Every row comes from one small tree of marks. Brackets hold a mark, then the marks that hang from it, in the order of their numbers. Every link used is in the known rows. Which tree was each row made from?
Known rows
{J450 {J881 J124}}: [ 28.5  -2.7   8.3   5.8   0.0   3.2   7.8  29.1  -7.9  -2.0 -21.9   8.7
   9.7  19.0  -6.3  -3.3  10.5  14.7   0.1   8.4 -13.6   7.0   6.1  -7.3
   0.5   2.1   5.3   5.4 -17.8 -23.5]
{J242 J549 {J881 J450 J589}}: [ -3.2  -3.4 -25.0  25.9 -21.1   1.1  -3.8  41.0 -20.1 -27.2  -6.3 -17.0
   6.7  17.6 -30.0   8.9  -9.2   6.1   2.9  27.5  -6.5 -29.5  -2.8 -28.9
  -1.0  19.5  -5.1  -8.2   4.7 -12.5]
{J881 J450 J589}: [  2.7  -1.1  -2.2  10.2 -10.8  -3.7  -4.3  23.9 -30.7   0.6  -7.9 -10.4
   4.6   7.3 -13.2  14.9  15.4  12.8   7.6  31.7  -4.5 -22.3  -5.5 -21.0
  36.7  10.4   7.6   2.5   0.7 -10.6]
{J549 J589}: [ -4.0   3.4  -3.1  -0.5  -4.0 -10.1  -6.8  -9.9   0.5  12.4 -15.4  13.6
   7.2  -5.2  -1.1  -9.9  -1.2   1.5 -10.3  -1.9  -9.8  -5.4  -6.4 -10.0
  -3.8   7.5   8.9  -4.9  -2.7  12.7]
{J549 J124 J450}: [ 12.9 -13.1  -6.6  -7.3  -7.9 -23.8   7.5  -2.8  -1.9  11.0  14.9   9.8
   1.7  -1.3 -13.2  -1.5 -10.7   7.0   1.8  -8.2 -13.6   5.2 -11.7 -22.3
 -22.4  -2.3  29.1   0.2  -9.6   2.3]
{J881 J124 J450 J589}: [ 12.7  -0.5   8.6  15.9   1.5 -11.8   2.4  35.6 -37.9  -2.8 -25.5  -8.0
   9.7  17.2 -22.7  14.6  30.3  23.0  13.9  43.2  -4.7 -17.6  -5.0 -30.2
  46.2   4.6  12.9   7.9 -10.4 -14.6]
{J242 {J549 J589} {J881 J124 J450}}: [  4.7   0.5 -20.5  24.3 -11.5 -13.2   2.7  38.5 -15.6 -20.4 -36.3   9.9
  17.5  15.3 -35.2  -9.0  -2.0  10.5   0.5  23.6 -12.2 -14.6  -1.7 -38.5
 -12.5  13.5   2.1 -14.0 -15.4  -0.1]
{J242 {J549 J589}}: [ -8.1  -1.1 -16.9   1.6  -9.4  -9.7  -4.1  -8.8   9.7  -5.4  -3.6  13.9
   7.7   2.7 -14.7 -10.9 -14.0  -4.0  -8.5  -1.1 -10.5  -9.7   1.4 -14.9
 -15.1   7.7  -1.7 -10.8  -1.7   9.8]
{J242 {J549 J124} {J881 J450 J589}}: [  9.6  -8.6 -19.3  19.7 -14.9 -11.1   4.5  39.9 -17.7 -19.6  -3.9 -10.0
   8.2  22.8 -37.5   2.5  -9.6   9.6   0.3  21.2 -17.9 -29.4 -11.7 -38.0
 -15.3  15.4   9.2  -8.4  -7.3  -9.9]
{J881 {J124 J549}}: [ -1.1  17.5  11.8   2.1  13.2   1.8   8.1  -1.0 -17.3  -1.2 -17.4   6.9
  -3.5   5.9 -18.1 -12.6  11.2  14.7   1.2   8.3 -15.1   8.8   3.6 -10.3
   0.7 -11.9   7.5  -5.7 -12.5  -7.8]
{J124 J549}: [-11.1  16.6   1.9  -5.5   0.7   6.4   0.5 -12.2  -8.5   2.3   0.2   4.3
  -8.7  -1.6  -7.8 -11.7  -3.5   5.0  -5.6  -2.2 -13.8   4.5   2.5  -2.1
  -8.9  -7.3   3.8 -10.4  -1.4  -3.2]
{J124 {J881 J450 J589}}: [  9.8  15.1  -2.3  17.0 -11.7 -22.4   3.7  37.9 -42.7   4.3  -4.4   0.3
   8.3   2.5 -23.2  18.2  11.9  19.9   7.4  48.7 -15.1 -14.5  -7.8 -21.9
  18.4  18.5  17.7  -3.1   5.9  -7.1]
{J124 J549 {J881 J450}}: [ -2.0  31.0  -4.1   5.7  -7.1 -14.1  10.3  21.1 -39.0   8.4  -2.8  13.5
  -1.1  -5.2 -25.8  -1.3   2.5  18.0   2.7  31.2 -24.7   4.2   0.7 -14.8
  -7.5   4.0  15.9 -18.9   1.0  -6.3]
{J450 J881}: [ 17.2  -4.7  -2.1   0.5 -10.6   7.4   1.4  17.6  -0.9   1.8  -5.6   7.5
   4.2  10.9   0.9  -2.4  -4.8   5.0  -7.8  -3.9 -12.8   1.4   5.8   2.5
  -7.9   7.4   1.2   0.7  -5.9 -20.1]
{J450 {J881 J124 J589}}: [ 26.5  -3.0  10.4  13.4  -1.3   1.9   2.2  34.0 -21.7  -2.2 -22.9  -0.4
  12.0  25.3 -13.2   3.9  17.4  22.3  -0.9  23.1 -19.8  -8.2  -1.4 -15.9
  18.6   9.6  11.7  10.1 -13.5 -28.7]
{J549 J881}: [  2.1  -1.7  -3.2   2.4  -8.0  -8.5  -0.4   0.9   6.0  -0.9   4.0   7.5
  -0.4  -1.3  -1.8  -5.9  -7.8   6.4  -7.6  -2.7 -11.0  10.6  -0.2 -12.9
 -15.3  14.1   5.8   0.3  -6.6 -11.5]
{J124 {J549 J450 J589 J881}}: [-11.6   9.0 -16.0  -3.4 -25.4 -20.3  -7.0 -22.5  -7.9  16.0   1.2  29.6
  -2.2 -14.7 -17.9 -23.3 -22.0  16.2 -20.6  -6.8 -37.9  12.8  -5.0 -38.1
 -34.8  19.5  34.6 -15.8  -9.6  -0.6]
{J549 J450 J589 {J881 J124}}: [ 10.4  -7.3  -7.3   7.2 -14.4 -32.5  -0.9   1.4  -7.1  10.4 -16.6  27.6
  11.2  -3.9 -19.3 -12.2  -2.9  22.2  -8.0   6.4 -23.1  14.2  -6.5 -45.1
 -15.9  18.6  33.8  -1.1 -19.6  -1.5]
{J549 J124 J450 J589 J881}: [ 11.2 -12.3 -12.8  -4.4 -19.5 -40.9  -0.6 -11.2   2.6  20.4   3.4  31.6
   6.9  -7.7 -16.5 -19.1 -18.9  15.4 -17.8 -11.6 -34.3  10.9 -17.3 -46.0
 -41.3  19.6  45.3  -4.8 -20.7   2.7]

Which tree is each row?
[  4.0  -2.9 -21.7   8.7  -9.4 -16.8   1.6   6.7  13.7  -8.8 -11.1  12.6
  10.1   8.2 -26.4 -23.7 -27.1  -2.4 -18.1 -10.5 -22.8 -11.5 -12.3 -27.3
 -56.1  13.3   9.2 -15.5 -13.7  11.0] | {J242 {J549 J124 J589} J881}
[ 16.1  13.5   9.5   2.1   1.1  10.4   8.5  15.5 -17.7   1.2 -20.0  13.7
   1.0  16.8 -15.8 -14.6   8.0  19.8  -5.6   5.6 -29.5  11.5   9.3  -7.9
  -8.8  -5.2   9.7  -5.1 -20.6 -28.7] | {J450 {J881 {J124 J549}}}
[ 28.7 -11.4  -1.0  12.3 -15.8  -9.6   2.8  31.7 -26.6  -0.5  -9.1   3.1
  11.1  18.9 -19.0   9.4   8.2  27.2   3.2  21.6 -23.1  -3.9  -1.3 -30.0
  12.6  11.7  26.6   8.5 -12.4 -25.3] | {J549 {J450 {J881 J124 J589}}}
[ 15.1  -8.7  -3.4  -0.2  -9.3 -23.9   7.6  18.8  -8.4   7.8  -1.2  14.9
   3.4   6.1 -17.7  -5.6   0.8  14.6  -2.8   7.5 -21.4   4.0  -8.1 -34.6
 -12.4  13.5  22.1  -1.7 -22.5 -18.5] | {J549 J124 {J881 J450}}
[ 18.4  13.8  -3.7   4.6  -5.6 -46.1   9.7  23.4 -27.1  24.4 -16.0  31.1
  14.9  -4.4 -26.7  -7.7   1.6  17.2  -4.3  26.1 -29.6  -4.2 -17.2 -31.9
 -18.1  14.6  35.1 -14.1 -14.2   8.1] | {J549 {J124 {J881 J450}} J589}
[  1.5   1.7 -15.8  21.1  -2.6 -10.2   1.3  20.1   2.7 -19.4 -30.3  10.4
  13.7  12.3 -27.7 -17.4 -11.3   4.0  -7.1   6.6 -12.9  -7.3  -2.3 -27.6
 -31.0  11.1  -1.1 -11.8 -12.8   7.0] | {J242 {J549 J589} {J881 J124}}
[ 13.0  16.9   5.4   1.3  -2.5  -0.1   1.5   8.6 -18.1  13.2 -35.3  27.0
   8.5  11.9 -16.1 -25.3   4.4  21.5 -16.0   4.5 -38.5   6.3   3.3 -18.2
 -12.6   3.3  19.6 -11.9 -22.7 -16.8] | {J450 {J881 {J124 {J549 J589}}}}
[-10.8  15.1  -9.8   0.7 -20.3 -14.9  -6.0  -1.0 -20.6  15.0 -19.3  26.0
   1.0  -5.6 -19.4 -20.8  -2.9  18.6 -16.2  11.1 -35.1   1.6  -1.6 -36.6
  -8.3  18.0  21.8 -17.7 -13.8  -9.0] | {J124 {J549 J589 {J881 J450}}}
[ -7.8  12.6  -3.1   8.3 -17.7  -6.0  -5.3  12.8 -33.5   2.2  -4.2   1.0
  -4.3   5.3 -24.1  -2.4   5.3  23.3  -6.9  27.1 -31.0  -8.3  -2.4 -36.7
  12.2  20.0  17.8  -7.3  -7.0 -25.2] | {J124 {J549 {J881 J450 J589}}}
[ 29.2 -12.8  -3.4   5.2 -13.8  -6.6   8.1  26.8 -14.8  -0.5  -9.2  12.4
  10.0  13.8 -13.8   1.9   0.9  20.2   2.8   7.4 -17.3  10.7   5.4 -20.1
  -7.0   3.6  20.7   2.9 -16.0 -21.5] | {J549 {J450 {J881 J124}}}
[ 15.1  -8.7  -0.8   6.7 -12.0 -25.7   2.4  22.9 -20.6   7.9  -3.2   3.8
   3.9  11.5 -23.2   1.2   8.2  21.2  -3.7  21.8 -25.3 -11.3 -14.4 -43.4
   7.4  20.6  28.5   3.0 -17.0 -21.2] | {J549 J124 {J881 J450 J589}}
[ 10.7   0.9  -1.6  10.8  -7.2 -26.9   1.1  21.0 -20.2   9.0 -34.7  23.4
  14.4   4.8 -19.7  -9.5  14.6  22.9  -4.1  25.7 -20.6   2.4  -4.6 -43.8
   8.0  18.3  22.2  -2.4 -24.9 -10.5] | {J549 J589 {J881 J124 J450}}
[ 14.1 -17.7 -28.4   2.1 -29.9  -1.1   4.9  16.4   2.0 -12.9  19.3  12.2
   6.2  12.5 -16.5   2.8 -27.0   5.5  -2.0  -4.8 -18.9   1.5  11.4 -15.3
 -29.0   9.6   6.2  -6.7  -2.3 -20.9] | {J242 {J549 {J450 J881}}}
[ -4.5  33.4   4.4  10.7  -1.3 -12.6   3.0   8.4 -32.8   5.0   3.2   4.7
  -2.8  -3.1 -23.4  -1.9   0.1  19.1  -6.6  29.8 -30.6  -3.0  -6.1 -12.6
  -9.9   9.8  18.5 -11.8   6.3  -4.5] | {J124 J549 {J881 J589}}
[ 12.4   3.1  -1.7  22.7  -2.2  -2.8   5.9  46.8 -25.4 -13.9 -33.5  -5.5
   9.5  13.6 -21.4   2.0  11.9  14.0   7.5  25.6  -1.6  -3.8  -3.4 -23.9
   4.1   6.2   3.1  -3.6 -12.9 -10.3] | {J242 {J881 J124 J450}}
[  8.9  -8.9 -11.3  13.8  -8.4 -15.2  11.3  29.4 -10.6 -20.7  -9.2   9.6
   8.7  17.6 -33.5   0.6   3.5  16.2   9.3  24.5 -12.7   3.3  10.5 -38.6
   0.2  11.1   2.3  -4.6 -20.1 -26.0] | {J242 {J549 {J881 J124 J450}}}
[ 12.8 -10.1  -0.8  14.1 -11.4 -25.7   0.5  16.1 -20.0  -1.7  -3.5   4.1
   6.1   7.5 -22.8   5.7   5.4  28.2   2.3  22.7 -19.4   4.2  -7.4 -45.4
   5.7  19.5  30.8  10.9 -13.6 -18.1] | {J549 J450 {J881 J124 J589}}
[ 13.7  -2.9   2.4  12.2  -4.6 -15.2   7.7  30.5 -20.6  -3.7 -21.1  10.8
   7.6  10.3 -20.3   0.3  17.2  22.8   8.2  25.3 -10.2   8.0   2.2 -33.7
  12.7  11.4  12.4   2.8 -22.3 -22.0] | {J549 {J881 J124 J450}}
[ 21.1   9.6  -1.0   4.8  -1.6 -35.4  16.7  31.8 -27.8  11.7  -0.2  15.9
   7.6   1.2 -25.2   3.7   5.3  15.2   5.3  25.4 -19.9   1.2 -11.9 -21.0
 -13.0   6.7  26.3  -8.9 -10.3  -3.3] | {J549 {J124 {J881 J450}}}
[  0.0  -1.5 -11.9   5.7 -20.5 -21.1  -6.8  10.4 -10.8  11.4 -19.5  20.7
   9.7  -4.4 -10.2  -9.2   0.4  13.8 -10.5  12.5 -20.3  -2.2  -5.0 -34.9
   0.0  24.6  17.6  -7.8 -12.8  -6.4] | {J549 J589 {J881 J450}}
[-12.6  15.9  -5.8  -2.3 -11.0 -10.2  -7.6 -20.0  -2.3  13.8 -11.7  25.3
  -2.4  -8.8 -11.6 -29.9 -12.3  12.0 -23.7  -6.3 -35.5   8.4  -3.5 -25.3
 -27.4  16.0  19.2 -14.9 -12.2  -1.5] | {J124 {J549 J589 J881}}
[ -2.0  17.7  14.3   8.8  10.7  -1.4   2.2   5.6 -28.7  -0.2 -18.0  -3.0
  -1.7  11.3 -23.1  -4.8  18.3  21.5   0.9  24.7 -20.0  -5.3  -3.4 -20.1
  17.7  -3.3  14.0  -0.2  -8.6 -12.1] | {J881 {J124 J549} J589}
[ -7.6   0.8 -26.8  15.8 -14.7  -2.7  -6.2   8.5  10.7 -16.9 -12.0   7.5
   9.1   3.4 -18.0 -16.8 -26.1  -4.9 -14.6  -5.3 -13.4 -12.0  -3.4 -17.9
 -40.2  16.4  -4.0 -15.4   0.2  11.2] | {J242 {J549 J589} J881}
[ 11.9  -0.6  11.1  16.0   2.2 -15.4   0.9  17.3 -12.2  -4.1 -15.9   0.7
   5.1  13.1 -16.8   0.4  14.4  23.4  -1.9  23.7 -17.4   0.2  -5.1 -31.6
  11.4  17.9  16.2  11.1 -15.3 -18.7] | {J549 {J881 J124 J589}}
[  5.2  -6.4 -15.5  14.0 -13.5 -25.2   3.7  21.8 -11.0  -8.0 -23.6  25.1
  14.9  11.8 -34.6  -9.9   2.5  18.2   0.0  23.1 -21.7  -2.0   4.0 -48.0
  -3.2  18.7  11.2  -8.7 -23.1 -12.7] | {J242 {J549 J589 {J881 J124 J450}}}
[ -2.2  19.1   4.3   3.8  -0.8 -11.4   2.7   8.8 -34.7  11.4 -37.6  20.8
   6.4   3.3 -26.7 -14.1  18.9  21.9  -1.3  23.2 -23.5  -2.6  -1.5 -32.9
  15.6  -2.1  20.1 -14.1 -18.2  -2.3] | {J881 {J124 {J549 J589}} J450}
[ -2.4 -10.4 -32.1  14.0 -24.1  -3.7   1.0  15.8   3.9 -25.7  14.7  -3.9
   2.2   3.5 -22.1  -0.4 -34.4  -1.6  -1.0  -4.8  -4.9  -3.6   1.6 -21.2
 -43.7  11.5   1.1 -12.4   5.4   1.4] | {J242 {J549 J450} J881}
[ -5.1 -13.4 -32.4   3.0 -30.5 -27.0  -4.2  -9.6   8.9  -4.1  12.1  24.5
   8.0  -5.4 -21.7 -12.7 -30.6   7.6 -13.7  -6.6 -25.6   4.3  -0.7 -41.7
 -37.3  25.5  20.2 -11.1  -7.5  -0.3] | {J242 {J549 J450 J589 J881}}
[  9.1 -12.9 -12.8  -0.7  -7.0 -19.7   9.7  -1.0  18.1 -11.4  17.3  15.4
   1.4  11.6 -22.2 -13.3 -21.1   2.9  -8.9 -11.0 -22.2   5.5  -1.8 -27.8
 -42.5  10.8   8.1  -6.1 -17.9 -15.3] | {J242 {J549 J124 J881}}
[ -2.7  24.6  -9.6   2.3 -13.7 -21.2   9.5  -0.1 -26.9   8.8  15.1  17.5
  -3.3 -13.2 -22.9  -4.6 -14.8  16.5  -1.4  13.2 -29.0  16.0  -1.9 -14.8
 -33.7   4.2  28.0 -16.1   5.4   1.7] | {J124 {J549 J450} J881}
[ 16.9   6.9 -10.2   0.8 -12.1 -52.2   9.3   1.8 -14.8  25.4   3.7  33.3
  12.5 -12.2 -24.3 -10.6 -14.3  15.7  -9.1   7.9 -34.8   7.2 -20.0 -33.7
 -41.0  13.5  48.1 -11.1 -10.1  18.3] | {J549 {J124 J881} J450 J589}
[  7.3  -6.4  -7.1  11.3  -1.2 -12.7  10.0  12.7   7.6 -22.4  -2.3  11.7
   5.4  14.1 -26.2  -7.6  -6.3  10.7   1.3   8.1 -13.8  10.0   8.4 -26.7
 -18.7   8.7  -1.7  -1.2 -18.1 -19.7] | {J242 {J549 {J881 J124}}}
[  0.0  14.3   7.8   3.8   4.6  -1.6  10.4  18.2 -35.3  -0.6 -23.7   6.9
   0.4   8.7 -25.1  -3.9  20.1  20.5  10.1  26.0 -13.6   2.3   4.0 -22.0
  16.7  -9.2  10.2  -7.9 -15.1 -13.8] | {J881 {J124 J549} J450}
